Each row was made from one walk, in order. Every step used is in the known rows, and no mark comes twice. Write each row's walk.
In the rows, 128 means zero.
Known rows:
lugi -> bevig -> gilaf: [133 147 134 183 130 106 108 108 111 149 129 139 158  65  74  97  89 129
 144 161 125 120 132 107 115]
renokez -> bevig -> sufo -> lutiv -> gilaf: [113 109 140 164 102 123 130 165 100  78 121 135 125  93 179 127  92 150
 139 129 113 113 156  86 127]
lutiv -> sufo -> burel -> gilaf -> bevig -> renokez: [138 136 125 141 140  99 114 135 106  70  95 141 158 100 142 134 188  84
 131 120 105  86 143 136 107]
renokez -> bevig -> lugi: [ 97 137 138 138 130 138 120 118 161 127 123 136  81 157 108 153  68 149
 137 134 131 119 117  92 155]
sufo -> lutiv -> gilaf -> burel: [145  83 152 109  97 131 119 151  95  88  98 121 137  75 139 162  91 179
 121 120 107  97 137 133 124]
bevig -> lugi -> lutiv -> sufo -> burel: [138 157 134 150 145 190 113 171 101  81 146 113 133  93 165 241 174 211
 147 113 105 187 144 129 117]
lutiv -> sufo -> burel -> gilaf: [140 144 141 136 137 187 135 125  87  91 129  90 107  47 117 166 133 163
 155 108 112 112 124 142  85]
gilaf -> bevig: [126 105 151 118 141  96  84  94  95  98  96 140 138 158 126 117 132  97
 131 121 113 125 103 134 108]
sufo -> lutiv -> gilaf: [114  89 134 157 110 134 135 163 107  79 119 137 135  90 178 136 116 165
 137 120 115 136 142 108 123]
gilaf -> lutiv: [131 129  86 115 116 121 133 140 115  78 141 112 144 175 136 192  86 139
 130 140 115 107 166 133 126]
gilaf -> bevig -> sufo -> lutiv: [136 112 118 144 112  96 104 145 105 130 151  96 143 136 159 161 119 134
 140 128 107 106 144  85 131]
burel -> gilaf -> bevig: [129  98 154 109 138 115  96  80  91  98  89 116 123 130 104  99 107 100
 140 119 110 105  92 137  88]
tosip -> lutiv: [140 114 134 114 145 156 128 139 128  81 147 115 122 117 162 154 126 176
 142 136 126 168 157 165 132]
tosip -> bevig -> gilaf -> lutiv: [127 136 104 148 134 111 127 131  97  77 125 115 136 158 104 207  48 126
 143 160 111  98 154 115 121]
renokez -> bevig -> gilaf -> lutiv -> sufo -> burel: [134 164 131 170 141 164 115 159  66  45 146 127 128  89 147 252 144 154
 151 122 104 121 159 134 112]
burel -> gilaf -> lutiv -> sufo: [139 139 107 150 139 145 134 125  95  75 139  77 128 120 153 161 124 141
 163 111 113  95 162 111 110]
burel -> gilaf: [132 121 133 116 123 154 145 110 123 127 117  95 105  85  97 103  97 134
 142 125 124 100 112 132  98]
tosip -> bevig -> sufo -> burel -> gilaf: [136 159 145 121 130 173 128 121  84  98 124  87 104  64  96 161  85 166
 148 130 112 109 126 132  83]
tosip -> bevig: [112 136 145 125 149 132 104 109 108  89 103 120 109 135 115 154 107 159
 150 128 127 153 107 123 125]
lutiv -> sufo -> burel -> gilaf -> bevig: [134 118 161 122 146 136  89  91  65  73  97 113 123 104 118 143 134 121
 149 108 102 114 100 144  79]
bevig -> lugi: [111 138 125 130 137 140 126 115 166 158 131 115 106 155 107 147  75 163
 133 132 129 134 123 101 143]
lugi -> lutiv: [140 111 117 114 119 153 129 176 148 118 127 117 146 144 161 161 151 191
 124 140 116 202 130 117 131]
burel -> gilaf -> lutiv: [133 126  90 107 112 138 146 127 110  77 133  89 127 144 114 177  64 143
 139 138 112  87 155 136 103]
renokez -> bevig -> gilaf: [119 134 152 183 133 111 130 131 112 120 115 156 104 106  91 134  82  77
 136 159 127  81 120  95 136]
burel -> gilaf -> bevig -> lugi -> lutiv: [129 103 129 106 130 154 113 143 155 122 110 103 128 166 135 159 104 202
 133 139 108 193 109 103 121]
lutiv -> gilaf: [114 114 148 147 122 135 134 140 106  82  99 152 135  99 155  96  99 142
 130 126 122 134 139 121 114]
bevig -> gilaf -> lutiv -> sufo: [140 145 110 180 147 124 129 135  91  85 142  98 141 132 150 176 119 120
 158 127 113  93 168  95 123]
lutiv -> gilaf -> bevig -> sufo: [131 147 155 139 129  88  95 111  83 109 104 125 145 143 142  83  72  96
 129 142 110 102 151  87 107]
gilaf -> bevig -> sufo -> burel: [140 168 148 130 133 138  91 138  69  92 134 127 141 110 134 196 125 140
 129 133 103 132 146 133  98]

Write each row's walk:
[125 109 122 148 125  71 115 154 118  66  89 166 173 122 169 119 175  84
 120 128 106  97 151 123 125]	sufo -> lutiv -> gilaf -> bevig -> renokez
[131 128 119 133 135  69 112 137 127  90  94 161 169 139 142 114 181  66
 116 131 113  95 144 132 127]	gilaf -> bevig -> renokez
[139 160 121 150 140 171 114 158  72  52 152 115 139  98 160 250 159 174
 148 112 105 138 163 145 108]	gilaf -> lutiv -> sufo -> burel
[135 163 156 138 131 141  94 141  62  77 124 138 143  97 141 185 114 144
 129 131 101 137 148 132  94]	lutiv -> gilaf -> bevig -> sufo -> burel
[117  77 154 137 127 102  90 117  81  66  90 146 144 132 161 121 121 122
 138 116 104 131 113 121 105]	sufo -> lutiv -> gilaf -> bevig
[136 123 134 148 151 159 114 135 126 107 122  83 127 132 163 149 147 182
 160 111 109 166 129  87 120]	burel -> gilaf -> bevig -> lugi -> lutiv -> sufo
[115 110 143 161 114 126 125 157  95  80 117 123 133  94 175 132  88 168
 144 128 112 129 152  87 121]	tosip -> bevig -> sufo -> lutiv -> gilaf
[121  90 168 122 144 115  89 107  78  44  85 152 139 134 160 106 110 128
 139 125 108 151 126 148 101]	tosip -> lutiv -> gilaf -> bevig
[137 109 122 141 111 103 112 138 103 129 147  83 134 121 149 153 108 136
 145 127 106  97 139  87 121]	burel -> gilaf -> bevig -> sufo -> lutiv
[142 168 121 170 140 162 105 147  65  59 153 118 154  70 139 234 146 180
 155 123 104 142 164 139 101]	lugi -> bevig -> gilaf -> lutiv -> sufo -> burel
[143 129 127 155 144 155 124 160 120 102 135  97 143 122 185 150 183 174
 152 112 116 174 144  97 130]	lugi -> lutiv -> sufo
[122 103 153 135 133 154 135 146 106  50 112 144 130  91 179 113 100 176
 140 133 121 163 159 146 116]	tosip -> lutiv -> gilaf
[136 135  95 108 113 157 139 139  93  58 139  94 129 123 116 220  76 163
 139 135 105  98 158 152  95]	sufo -> burel -> gilaf -> lutiv
[130 111 133 107 131 169 110 153 144 109 113 107 129 151 136 193 112 214
 134 137 103 201 112 115 115]	sufo -> burel -> gilaf -> bevig -> lugi -> lutiv
[141 162 126 166 144 164 118 158  67  59 149 119 139  88 147 250 148 161
 149 122 103 127 162 137 106]	bevig -> gilaf -> lutiv -> sufo -> burel
[136 136 140 116 126 182 137 128  97 100 125 102 107  57  99 166 115 162
 141 120 115 116 117 156  85]	sufo -> burel -> gilaf
[135 140 152 134 126  96  96 128  89 106 104 120 153 149 153  94  81 118
 128 147 106 127 152  84 107]	lugi -> lutiv -> gilaf -> bevig -> sufo
[135 135  96 149 123 109 138 141 106  93 137 119 144 156 110 193  59 111
 132 160 112  86 165 116 122]	bevig -> gilaf -> lutiv
[149  98 152 112  94 123 118 151  92  96 101 113 140  74 139 153  76 173
 121 128 105  90 149 118 123]	bevig -> sufo -> lutiv -> gilaf -> burel
[138 109 156 118 143 146  91 108  72  70  96 110 130 109 128 156 141 142
 148 111  98 139 101 141  80]	lugi -> lutiv -> sufo -> burel -> gilaf -> bevig
[149 104 149 115  90 122 104 140  89  97 104 114 154  57 132 139  77 191
 126 130 106 102 150 118 119]	lugi -> bevig -> sufo -> lutiv -> gilaf -> burel
[142 163 136 125 119 170 122 117  88 112 135  90 125  42  92 138  94 174
 146 132 113 112 137 134  80]	lugi -> bevig -> sufo -> burel -> gilaf
[158 115 157 121 118 114 118 127 100 138  99 121 132  83  78 155  70 128
 117 148 113  72 126 129 124]	bevig -> gilaf -> burel
[134 142  91 154 117 106 119 125 102  92 141 122 165 130  99 171  58 139
 140 163 113 103 168 119 115]	lugi -> bevig -> gilaf -> lutiv
[134 123 120 127 132  82 120 128 125  90  88 145 157 119 129 101 166  69
 122 130 111  78 137 131 112]	burel -> gilaf -> bevig -> renokez
[109 107 146 137 127 159 126 161 133  75  92 138 130 127 164 137  84 214
 136 137 114 195 130  98 122]	tosip -> bevig -> lugi -> lutiv -> gilaf
[137 129 103 155 101 109 107 147 118 141 170  90 158  94 150 144 117 177
 147 133 115 123 159  84 134]	lugi -> bevig -> sufo -> lutiv
[145  94 156  95 104 148 118 153 116  95  83 121 138  97 132 157  75 205
 115 134 106 138 134 125 124]	bevig -> lugi -> lutiv -> gilaf -> burel
